Known rows, with every way that one mark hangs from another
{W T}: [ -5.9  -6.7   0.0   5.5  11.7   8.9  11.2  -3.3  21.7  -2.5   2.3  11.1
 -11.5  -2.9  -5.0  -0.1  12.2  -4.0 -30.3 -23.0  -8.4 -11.2   4.3]
{X {J B} {U G}}: [  2.9  -4.3   0.3   4.1  10.0   2.1  -2.5  -4.2   5.3  -4.6   8.4  13.6
  -2.4  -8.9  -5.4  10.7   8.3   6.0 -27.2 -16.3  -6.3 -20.1   1.0]
{D W}: [ -8.3  -4.1  -2.3  15.1   3.1   1.7   8.5  -2.4  23.9  -6.7   0.5  13.4
 -11.2   0.3  -2.7  11.1   8.1  -5.0  -5.1 -13.1   7.6  -9.2   5.0]
{U B {X J} Z}: [ -3.4 -14.9   5.9   5.0  13.5  -4.5  -7.8  -0.2   5.3   3.5   2.9   7.7
   3.9  -5.6  -6.6  13.4  12.3  -8.8  28.3   2.0   5.5 -19.4  -0.8]
{J B}: [ -0.9 -12.6  -1.2   5.9  -2.7   7.0  -1.1  -1.2  12.4  -5.0   0.6  14.2
 -13.0  -0.8  -8.0  10.0  10.3  -2.3 -26.7 -21.0   2.1 -13.1   4.9]
{X J {U B}}: [ -0.2  -4.8   0.3   8.9  14.9  -0.8   5.1  -3.9   3.7  -0.5   9.1   8.7
  -0.6  -9.7  -3.7   8.6   8.8   3.2 -29.2 -12.1  -6.7 -18.0   1.8]
{B J}: [ -6.3   3.5   0.9  14.9   6.4   3.9   1.1  -4.3  23.7  -4.1   1.1  13.5
 -12.0  -3.5  -3.5  10.4   3.6  -0.8 -31.4 -17.2   4.0 -14.5   2.6]
{W D T}: [ -4.7 -11.2   1.3   6.3  -6.9   9.2   8.9  -3.8  21.2  -5.0   3.9  13.2
 -11.8  -5.2  -6.1  -6.9  13.6  -4.9 -24.0 -23.1 -10.6  -9.9   0.9]
{X U}: [ -2.5  -1.5  -1.6  14.2  16.8  -1.3   1.4  -4.6  19.1  -3.2   4.7  11.7
  -2.4  -3.6  -3.8   5.1  10.4   4.7 -38.5 -16.2  -3.6 -10.8   5.1]
{U B G}: [ -4.1  -9.7   2.4   4.0  -0.7   3.0   0.0   0.4  14.8  -3.1  -2.5  15.4
  -1.1  -1.2  -4.5  13.4  18.8 -10.6   4.3 -10.7   1.4  -8.2   1.5]
{Z {U B G X}}: [ -2.5  -6.7   3.3   3.5   4.3   2.9  -6.6  -0.6  24.0  -0.4  -0.9  12.8
  10.8   0.1  -3.5   6.5  18.6  -9.2 -12.6  -7.8   3.9 -15.3   2.2]
{T {W D}}: [ -2.7 -13.2   0.1  15.6  -7.7   0.4  -7.1  -5.3  22.4  -5.6  -0.3  15.4
 -18.3  -1.5  -1.2   0.1  13.2  -9.6 -27.5 -16.8  -5.1  -9.4   1.8]
{G {U D X Z}}: [-10.5  -6.1   4.6   9.8  11.9   7.1  -5.5  -1.1  18.5   6.0   1.5   9.1
  -3.8  -3.1  -7.0  10.5   9.8  -6.4   1.6  -0.4   9.8 -13.3   5.8]
{L W}: [ -6.8  -3.8  -1.8  11.9   7.8   0.7  12.9  -3.6  23.4  -3.5   1.1  14.6
 -10.2  -0.9  -5.4   8.2  10.8  -3.8 -21.7 -21.6   8.5  -7.5   0.0]
{G U}: [ -7.8  -1.5  -0.5  15.0   1.4  12.0   8.5  -1.8  20.2   0.8   0.3  11.7
 -17.1  -1.5  -4.2   8.2   8.7  -4.6 -40.5 -14.2  -6.6  -9.0   7.2]
{G {U X Z}}: [ -8.3  -4.4   3.0  14.2   8.5   6.1  -2.5  -1.3  20.2   3.2   0.5  10.5
  -9.7  -1.8  -5.4   9.7   9.3  -5.0 -11.0  -4.2  -1.0 -11.8   5.5]
{X {U {B J} D G}}: [ -6.3  -1.6   3.9   5.6  13.4  -1.0  -7.8  -3.0  15.7  -2.0   5.1  13.5
   8.5  -7.1  -4.6  12.0  13.3   2.2  -5.5  -8.0  13.9 -12.1   2.9]
{U {B J} Z}: [ -8.4 -10.9   4.4   7.4   7.1  -1.2  -0.4   1.7  14.5   0.0   2.4  12.3
  -1.3  -4.8  -4.7  14.9   9.4  -5.2  16.7  -4.2  12.2 -12.9   2.3]
{L {W D T}}: [ -7.5  -7.8   0.2   8.0  -2.6   4.3  15.1  -4.4  24.2  -5.4   4.4  15.4
 -11.9  -4.4  -6.2  -1.7  13.0  -3.4 -19.3 -25.8   3.3  -6.9  -2.2]
{Z U}: [ -2.9  -5.0  -1.4   7.7   8.0   6.4   7.0  -1.2  27.4  -0.4   1.4  11.6
   1.8   0.2  -3.0   2.2  11.9  -5.1 -41.7 -15.9  -1.1 -15.1   5.5]
{Z {U B G {X J}}}: [ -1.0  -6.2   3.5   2.1   5.5   3.4  -4.4  -1.0  19.0   0.6   1.2  11.5
  10.3  -2.5  -3.4   7.1  16.2  -8.9 -12.9  -7.3   0.8 -19.4   0.8]
{Z {U G X}}: [ -1.7  -2.5   1.8   6.0   9.0   3.4  -5.9  -2.3  29.2  -1.2  -0.9  13.2
   8.4   1.0  -3.4   4.3  15.5  -7.1 -22.7 -10.7   0.5 -16.5   2.6]
{T W}: [ -3.5 -10.0  -0.9  14.9   5.3   0.3  -5.5  -5.0  22.6  -3.8  -1.4  14.0
 -18.0   0.1  -0.6   5.1  12.2  -8.9 -32.3 -16.7  -3.5 -10.3   4.3]
{G {U B X}}: [ -7.8  -4.4   2.9  13.9  -0.6   8.6  -1.7  -1.6  15.1   2.2  -0.5  10.1
 -11.5  -2.1  -5.1  10.2  12.6  -7.2 -23.1  -7.5  -1.3  -9.7   5.5]

Rows
[-12.0 -11.4   4.1   5.9   5.0   9.3   3.3   2.2  13.2   6.2   2.6   9.8
  -4.0  -4.5  -6.4  12.9  11.9  -7.9   4.8  -1.1  11.2 -10.1   6.9]  {G {U B D Z}}
[ -3.8  -7.9   5.2   6.2  15.6  -4.5 -14.5  -1.3  22.1  -0.9  -2.3  14.4
   5.6  -0.3  -5.9  12.5  15.2  -8.2  31.2  -0.9   4.8 -14.2  -0.5]  {U G X Z}
[ -5.1  -4.5   5.4   3.1  14.1   1.2 -17.0  -4.0  20.1   0.6  -2.7  12.4
   8.0  -1.3  -7.7  11.4  16.6 -10.3  16.6  -4.2  14.6 -14.9   0.4]  {U D G X}
[ -7.9 -12.0   4.8  -2.0  17.1   0.9  -5.2   1.2  19.5   2.1   0.3  14.0
  10.0  -2.8  -7.2  13.9  14.7  -9.5  39.4  -0.5  17.3 -13.5   1.9]  {U D G Z}
[  0.7  -4.5   2.1   2.6   6.4   5.1  -6.1  -2.3  21.7  -1.1   1.6  12.7
   6.6  -1.7  -4.4   6.0  13.2  -5.8 -22.9 -11.6  -0.6 -21.5   1.3]  {Z {U G {X {J B}}}}
[  2.5  -5.5  -1.0   7.2  11.5   2.0   0.9  -4.6   3.7  -3.2   9.8  10.7
  -5.7  -9.1  -5.8   8.5   5.5   7.6 -39.0 -17.9  -6.1 -20.7   2.6]  {X {J B} U}
[-12.7  -5.4   4.2  11.2   9.8   6.0  -4.2  -0.9  20.4   3.8   2.1   9.8
  -4.4  -2.7  -6.0  12.4   8.6  -6.1  12.3   1.5  15.1 -12.5   6.2]  {G {U {D W} X Z}}
[ -3.2  -4.3   1.1   8.9  19.6  -4.3  -3.2  -2.2  20.3  -2.9   4.4  14.6
   5.4  -4.0  -3.8   9.0  12.8   3.3  -3.9  -8.5   0.0 -11.1   3.3]  {X {U G Z}}
[ -4.2  -1.9   1.3   6.7  18.6  -0.4  -4.9  -4.0  19.2  -1.8   4.2  13.2
   7.1  -4.7  -5.0   8.2  13.8   1.9 -14.1 -10.8   6.8 -11.6   3.9]  {X {U D G}}
[ -4.9 -13.8   7.4   2.7   9.3  -5.2 -15.5   1.2  14.5   0.1  -2.2  13.7
   9.4  -1.7  -6.1  15.6  19.5 -11.3  46.1   3.4   9.7 -12.4  -0.9]  {U B G X Z}
[-12.1  -2.9   3.7   9.7  -0.3  12.4   2.5  -0.6  15.2   3.5   2.2  10.6
  -9.5  -5.4  -5.4  12.8   8.9  -5.7 -19.4  -7.4  11.1 -10.8   6.4]  {G {U {B J} D}}
[-12.3  -5.5   4.2  11.0   0.8   8.5  -3.5  -1.3  15.6   2.9   1.0   9.3
  -6.2  -3.0  -5.7  13.0  12.1  -8.3   0.1  -1.7  14.5 -10.2   6.3]  {G {U B {D W} X}}
[  0.1  -3.5   1.5   5.8  13.0  -0.7   1.6  -3.5   5.6  -2.0   7.6  11.5
   2.6  -9.5  -3.4  10.8  11.6   1.8 -17.2 -10.7  -6.9 -17.5   0.1]  {X J {U B G}}
[ -7.9  -7.0   4.2   6.5  19.5  -3.8  -5.9  -1.4  13.7   1.3   7.7  10.6
   9.5  -8.1  -5.3  11.4  10.2   3.6   5.0  -3.2  17.7 -13.6   4.2]  {X {U {B J} D Z}}
[ -4.7  -8.4   4.9  -1.0   8.1   3.9  -9.5  -0.4  22.3   2.4   0.1  11.4
  17.0  -1.3  -5.2   7.3  19.2 -10.6   0.4  -4.0  14.5 -16.7   2.6]  {Z {U B D G X}}
[ -9.9  -1.1   2.1  14.0  -3.7  11.3   5.5  -0.9  16.9   0.7   1.3  11.9
 -15.5  -4.1  -3.7  11.9   8.3  -4.4 -31.7 -11.2   0.6  -9.4   6.1]  {G {U {B J}}}
[-13.4  -7.0   5.3   7.4   4.3   9.4   1.2   1.4  14.9   5.1   3.4  10.5
  -5.2  -6.0  -5.8  14.4   8.5  -5.7   3.4  -1.2  15.0 -11.7   6.2]  {G {U {B J} D Z}}
[ -7.7  -8.9   2.6  -0.8   2.9   5.6   1.3   1.4  24.1  -0.4   1.6  13.2
  13.3  -1.3  -3.4   9.3  16.9  -9.7   4.3  -5.6  18.2 -13.9   4.4]  {Z {U B {D W} G}}
[ -5.7  -5.2   2.6  11.0  16.1  -4.9  -2.9  -1.6  15.3  -1.6   6.8  12.0
   3.4  -6.6  -3.6  10.5   9.6   5.0  -7.5  -7.0   7.3 -12.0   3.9]  {X {U {B J} Z}}
[  0.9   0.7   0.0   8.4  17.5  -0.1   2.3  -5.2  10.7  -2.7   7.5  12.0
   0.1  -8.5  -3.3   8.7   8.6   3.9 -27.7 -13.6 -10.1 -18.7   0.5]  {X J {U G}}
[ -9.9  -6.2   4.5   9.5   3.2   9.5  -4.8  -1.4  13.6   5.0   0.4   8.7
  -5.3  -3.4  -6.8  11.1  13.3  -8.6 -10.9  -3.7   9.3 -11.2   5.8]  {G {U B D X}}
[-12.3 -17.0   6.4  -3.3   7.3  -1.4  -4.4   3.9  14.7   0.1   1.3  14.3
  12.7  -3.7  -6.0  19.7  17.2 -12.1  70.1   6.4  29.9 -10.4   2.1]  {U B {D W} G Z}
[ -3.2  -7.9   1.3   2.1   1.9   5.7   3.0   0.9  23.7  -1.0   0.1  13.9
   8.1  -0.4  -2.7   6.7  17.6  -8.7 -19.2 -11.5   2.1 -13.2   3.6]  {Z {U B G}}
[ -5.3  -4.1   3.8   7.9  14.4  -4.8  -6.2  -1.2  16.9  -3.0   5.4  14.9
   6.8  -6.5  -3.3  12.8  12.3   3.5   4.7  -5.6   7.1 -11.5   2.3]  {X {U {B J} G Z}}
[ -1.6  -7.3   5.8  -2.0  10.4   3.4 -17.2  -3.9   9.4   0.6   0.9  11.6
   5.8  -5.1  -9.1  13.7  13.3  -8.4  16.2  -5.3  12.6 -21.9  -1.4]  {U D G {X {J B}}}
[ -7.5  -8.1   4.6  10.3   5.2   6.1  -1.1  -0.1  10.0   4.9   2.8   8.7
  -7.6  -5.3  -5.4  12.5   9.9  -6.8  -1.4  -0.8  -0.6 -14.9   3.7]  {G {U B {X J} Z}}
[-13.0  -2.9   1.2  10.0   3.8  13.6   8.7  -1.7  21.2   1.4   2.8  10.7
 -12.4  -3.5  -4.9   8.5   8.7  -5.1 -18.1 -10.3   7.5  -9.6   8.0]  {G {U {D {W T}}}}
[ -5.1  -9.7   3.7   2.1   9.7   3.8  -6.3  -0.8  20.8   3.8   1.5   8.5
  13.6  -1.5  -5.5   5.1  16.4  -9.2 -12.0  -5.5  14.9 -17.3   4.2]  {Z {U B D X}}
[-14.1  -7.1   4.8   3.1   3.8   5.3   1.9  -1.1  16.2  -1.7   4.3  10.9
  -0.9  -6.6  -5.1  13.0   9.9  -6.1  16.8  -7.6  27.1 -12.5   3.9]  {U {B J} {D {W T}}}
[ -6.8  -2.5  -0.4  11.3  18.0  -1.5  -0.2  -4.2  19.3  -2.5   6.1  11.1
   2.9  -4.6  -4.3   7.9   9.8   3.6 -15.2 -10.3  12.3 -11.3   5.9]  {X {U {D W}}}
[-4.0 -8.5  2.6  6.5 15.3 -4.8 -4.0 -0.4 15.2 -2.2  4.5 14.1  8.1 -4.9
 -3.9 11.1 15.8  1.3  6.5 -5.5  3.6 -9.8  3.0]  {X {U B G Z}}
[ -9.3  -2.1   3.0  11.9   7.6  10.1  -4.1  -3.1  18.8   4.3   0.3   9.2
  -8.0  -2.5  -6.6   9.0  10.2  -6.5 -21.2  -6.6   5.8 -12.3   6.1]  {G {U D X}}
[ -2.4  -5.2   3.2   1.7  25.4  -2.2  -1.9  -2.9   8.7   1.8   9.6  10.5
  10.4 -10.4  -5.3  11.1   8.7   2.6   7.3  -3.5   4.4 -21.0   0.5]  {X J {U D G Z}}
[ -2.9  -5.1   2.4   3.2  15.2   4.9  -3.3  -3.0  21.1   4.0   3.5   7.6
  10.4  -3.2  -5.3   3.6  11.1  -6.8 -23.2  -7.8   8.2 -22.8   2.9]  {Z {U D {X J}}}
[ -1.0 -11.3   2.2   0.5  19.6   0.0  -3.4  -2.3   1.8   1.3  11.9   9.3
   4.8 -11.1  -7.8  10.9   5.7   6.2  -4.0  -7.8   8.3 -23.1   2.6]  {X {J B} {U D Z}}
[ -7.9 -16.3   9.7  -3.7  14.4  -3.9 -19.9   1.5  12.2   4.1  -0.8  11.7
  18.0  -3.4  -8.4  16.8  20.3 -13.2  64.0   8.8  24.9 -14.5  -0.4]  {U B D G X Z}
